Every row comes from one small tree of marks. The marks that hang from a mark follow it in brackets, in the order of their numbers. Every link used is in the known rows. Which tree was each row made from?
Known rows
Q_506[Q_279]: [ -2 -33 -11  36 -15 -34   8 -19  -8   5  -6 -13  19 -24  31   3  34 -10
 -20 -14 -10   2  -5  -8   2 -11]
Q_658[Q_3[Q_506[Q_430] Q_837]]: [ 15   3 -25  -5 -30 -17  38 -20   9  36  -9 -17 -38 -67   9 -40 -10 -16
   0 -12  12 -29  11 -13   6 -34]
Q_506[Q_279 Q_430]: [  7 -30 -16  32 -21 -44  -3 -35 -18  13   0 -12  12 -18  32  -9  56  -6
 -15 -14 -23  -1  16 -10   6 -35]
Q_837[Q_3]: [ 23 -18   3  42 -33 -21  42   2  -9   3 -11  -8   1 -24  39   1  28 -23
 -18 -21  20  -2  -6   1  14 -11]
Q_3[Q_506]: [  0 -13   2  14 -16 -17  11  -9   2  10  -2  -8  -8 -44   7   3  -2 -19
 -27 -11   7 -16 -12 -18  16 -15]
Q_658[Q_3[Q_837]]: [ 18  -3 -21  18 -21  -2  49  -2   4  18 -13 -13 -16 -54  20 -22 -10 -10
  14 -12  20 -13  -6   1   5   3]
Q_316[Q_3[Q_506]]: [  2 -14 -15  14 -44 -40  30   0   1   9  -3  -5  -7 -37   7  -5  -8 -32
 -21 -15  25 -24  -9   0  14 -14]
Q_430[Q_506[Q_279]]: [-18 -38 -20  45 -11 -31   3 -27  -5   8 -22 -22  25 -24  22  -1  11 -26
 -15 -18  -4   6 -28 -22   3  -9]
Q_316[Q_3[Q_506[Q_279] Q_837]]: [ -2 -25 -38   6 -43 -63  34 -14  22  22  -5 -28  -7 -62  17 -31 -10 -37
 -27 -13   8 -26  -7  -6 -11 -27]
Q_42[Q_588]: [  5 -18  10  29   2 -18  15   9 -15  -4  11 -20  13 -36  15   3   8 -15
  -1 -25  -2  -5   5  16   6   8]
Q_160[Q_42]: [  6 -12  24  33 -12  -2   6 -17 -23  -7   6   6  13 -16  11  27  20  -6
 -17 -19  15 -17 -11 -20   4  -7]
Q_506[Q_3[Q_658] Q_42[Q_160 Q_588]]: [ 17 -44  19  18 -29 -19  26  -7  -3  22  16 -47  14 -34  16 -27 -13 -13
   4 -48 -30  33  13  17 -29 -24]
Q_316[Q_3[Q_506 Q_658 Q_837]]: [  9  -3 -24   2 -33 -48  45 -10  11  16  13 -18 -39 -65  15 -27 -46 -36
 -16  -2  -4 -20 -21   1 -17 -18]
Q_160[Q_42[Q_506[Q_3] Q_588]]: [ 11 -37  21  24 -33  -6  11  -6   2 -15  22 -12  31 -30  14   1  17  -3
 -18 -52  24 -11  25  11 -13 -10]
Q_658[Q_3[Q_506 Q_837]]: [  8  -1 -20  -1 -26  -4  49  -7  18  29 -16 -18 -33 -74  10 -28 -29 -20
  -7 -10  24 -24  -9 -11   7 -11]
Q_42[Q_160 Q_506[Q_279 Q_430] Q_588]: [  1 -42   2  18 -21 -22   2 -19   2  -2  22 -14  36 -36  17 -31  20 -12
  15 -51 -15   7  38  24 -22 -23]
Q_837[Q_3[Q_506[Q_42]]]: [ 13 -14  -3  21 -47 -23  40 -13   5  27 -17 -19 -21 -33  20  -7   9 -21
 -38 -23  21  -1  -8 -13   3 -45]
Q_658[Q_3]: [ 12 -11 -11  28 -26   2  41  -3 -10  12 -19   1  -6 -29  23  -6   7  -8
   7 -16  22  -4  -4   1  17   8]
Q_160[Q_42[Q_588]]: [  1 -18  32  27   3  -4   6  -2 -24 -10  16  -8  21 -27   9  20   9  -9
 -12 -32  10 -19   2   0  -3   3]
Q_42[Q_160 Q_506[Q_3 Q_279]]: [ 12 -60  -4  25 -54 -21  16 -16  24   3   0 -16  47 -31  27 -27  25  -9
 -12 -50   3  17  21   6 -15 -21]
Q_658[Q_3[Q_506[Q_279 Q_430] Q_837]]: [  8 -17 -38  -3 -33 -34  34 -37  16  44 -17 -25 -26 -65  23 -47   7 -14
 -15 -14  -2 -25  15 -17  -4 -44]
Q_658[Q_3[Q_506[Q_42 Q_279] Q_837]]: [ -1 -16 -42  -3 -38 -26  46 -35  25  48 -26 -33 -27 -63  16 -39 -12 -10
 -21 -16   8  -5  -5 -17 -16 -42]
Q_316[Q_3[Q_658]]: [ 15 -15 -15  32 -34 -43  34  -6 -19  -2  10   0 -14 -19  30  -1  -9 -23
  -1  -5  -4   0 -13  14  -4  -2]

Write each row's tree
[  9 -51 -20  34 -48 -45  11 -32   1  27 -12 -39  23 -18  33 -15  51  -1
 -34 -31 -13  21  13 -10  -6 -43]
Q_506[Q_3 Q_42 Q_279]
[  2  -1 -29   1 -48 -48  39 -14  12  24  -1 -27 -25 -53  -3 -27 -23 -29
 -12 -15  19 -18 -10  -3 -10 -38]
Q_316[Q_3[Q_506[Q_42] Q_837]]
[ 16 -34  13  28 -46  -3  10 -19   1 -14  11   3  27 -21  15  10  27   3
 -25 -38  29 -10  14 -10  -5 -18]
Q_160[Q_42[Q_506[Q_3]]]
[ 15 -16   0  13 -39 -38  31 -13  -5  33   0 -34 -20 -38  18 -27  18 -22
 -25 -37   3  -6  24   5  -3 -58]
Q_837[Q_3[Q_506[Q_42[Q_588] Q_430]]]
[ 19 -37   8  10 -33  -7  31  11  31  -2  22 -38  31 -70   7 -44 -18 -20
  16 -59   9   3  27  30 -24  -8]
Q_42[Q_160 Q_506[Q_3[Q_837]] Q_588]
[ 29 -32  -3  29 -35 -42   8 -29 -16  16  16 -22 -10 -21  36 -19  34  -3
 -15 -17 -33   8  21  -6   1 -39]
Q_506[Q_3[Q_658] Q_430]
[  8  -3  -7   4  -6 -27  27 -17  11  15  14 -21 -39 -72  15 -17 -40 -23
 -21   0 -19 -12 -23 -17 -14 -21]
Q_3[Q_506 Q_658 Q_837]
[ -4 -29 -37  13 -51 -65  31 -39   3  30  -3 -20 -24 -28  25 -18 -11 -23
 -34 -11 -18   7 -13  -4 -28 -45]
Q_316[Q_3[Q_506[Q_42 Q_279] Q_658]]
[  4 -39  -8  42 -25 -28  16 -21  -6  12  -7 -33   5 -28  26 -12 -10 -24
 -14 -19 -15  15 -23 -17  -1 -14]
Q_430[Q_506[Q_3[Q_658]]]
[  9 -29 -17  32 -20 -33  25 -22   8  19  -2 -47  -7 -54  22 -31 -28 -29
  -8 -17 -18  10 -27 -17 -14 -18]
Q_430[Q_506[Q_3[Q_658 Q_837]]]
[ 19 -52 -16  32 -44 -56  -1 -34  -7  21  -2 -30  24 -18  39 -23  69  -5
 -26 -26 -21   4  34 -11   7 -48]
Q_506[Q_3 Q_279 Q_430]
[  7   0 -30   0 -42 -51  45 -24   9  26   9 -25 -47 -55   8 -30 -45 -29
 -14  -5  -5  -6 -20  -2 -29 -39]
Q_316[Q_3[Q_506[Q_42] Q_658 Q_837]]
[ -6 -35   8  25 -12 -14   4 -21  -2 -19  18  -3  32 -29  22   9  18  -2
 -20 -40  10 -10  13   9 -25  -8]
Q_160[Q_42[Q_506[Q_279] Q_588]]
[ 20 -20  11  11 -57 -19  33 -21   1  40  -8 -18 -11 -31  11 -29  10 -26
 -15 -40   9   2  15 -11  -2 -64]
Q_837[Q_3[Q_506[Q_42[Q_160] Q_430]]]
[ 14   0 -12   0 -12 -37  16 -33   2  22  22 -20 -45 -67  14 -28 -21 -19
 -16   0 -30 -15  -2 -18 -11 -44]
Q_3[Q_506[Q_430] Q_658 Q_837]
[  3 -26 -22  30 -28 -48  -3 -49 -21  24  -1 -19   6  -8  24 -11  56   2
 -13 -17 -25  13  18 -12  -6 -56]
Q_506[Q_42 Q_279 Q_430]
[  4   1 -15   2 -15 -29  28 -32  10  27  12 -29 -47 -63   7 -21 -38 -15
 -22  -3 -25   3 -23 -17 -26 -41]
Q_3[Q_506[Q_42] Q_658 Q_837]
[  9 -35 -19  23 -46 -46  41 -38   7  37 -12 -28 -30 -34  46 -17   4 -19
 -52 -18 -18  17 -14 -15 -25 -57]
Q_837[Q_3[Q_506[Q_42 Q_279] Q_658]]
[ 19 -40 -35  19 -50 -53  10 -37  22  10  13 -29  13 -47  34 -48  44  -3
 -16 -30 -11  -3  39   0 -17 -51]
Q_42[Q_506[Q_3[Q_837] Q_279 Q_430]]
[ 19 -31  -6  30 -39 -33  21 -28 -11  20   6 -30 -10 -19  29 -10  14  -2
 -19 -18 -24  27   0  -6 -13 -36]
Q_506[Q_3[Q_658] Q_42]
[ 28 -24  -8  23 -25 -35  29 -16   6  13  14 -36 -14 -55  31 -26  -4 -12
 -14 -13 -25   7  -2  -4 -14 -21]
Q_506[Q_3[Q_658 Q_837]]
[ 16 -41 -28  24 -39 -57  26 -43  10  33   4 -52  -7 -45  39 -36  14  -4
 -28 -19 -40  26   2  -9 -35 -50]
Q_506[Q_3[Q_658 Q_837] Q_42 Q_279]
[  4 -24  19  18 -14   6  19  12   6 -17  21  -6  29 -41   3 -12 -15 -18
  21 -48  11   6  12  30 -13  11]
Q_42[Q_160 Q_506 Q_588]
[ -5 -35  -4   5 -37 -34   0 -46   3  40  -4 -23   8 -32   2 -28  19 -14
 -17 -33 -21   6  17 -20 -11 -66]
Q_3[Q_506[Q_42[Q_160] Q_279 Q_430]]
[ -7 -23  20   0 -15  -7  19  -2   7  23   4 -32   8 -49 -13 -17 -27 -24
  -4 -44  -1   4   3   4 -12 -25]
Q_3[Q_506[Q_42[Q_160 Q_588]]]
[  6 -18 -24   3 -15 -58  11 -48   9  30  15 -29 -32 -65  27 -36  -4 -17
 -28  -1 -46 -11   2 -21 -23 -55]
Q_3[Q_506[Q_279 Q_430] Q_658 Q_837]
[ 20 -17   1  21 -34 -28  45  -8   5  17  -3 -12 -36 -44  41  -7 -13 -28
 -40 -11  -3  -1 -19  -9  -2 -26]
Q_837[Q_3[Q_506 Q_658]]
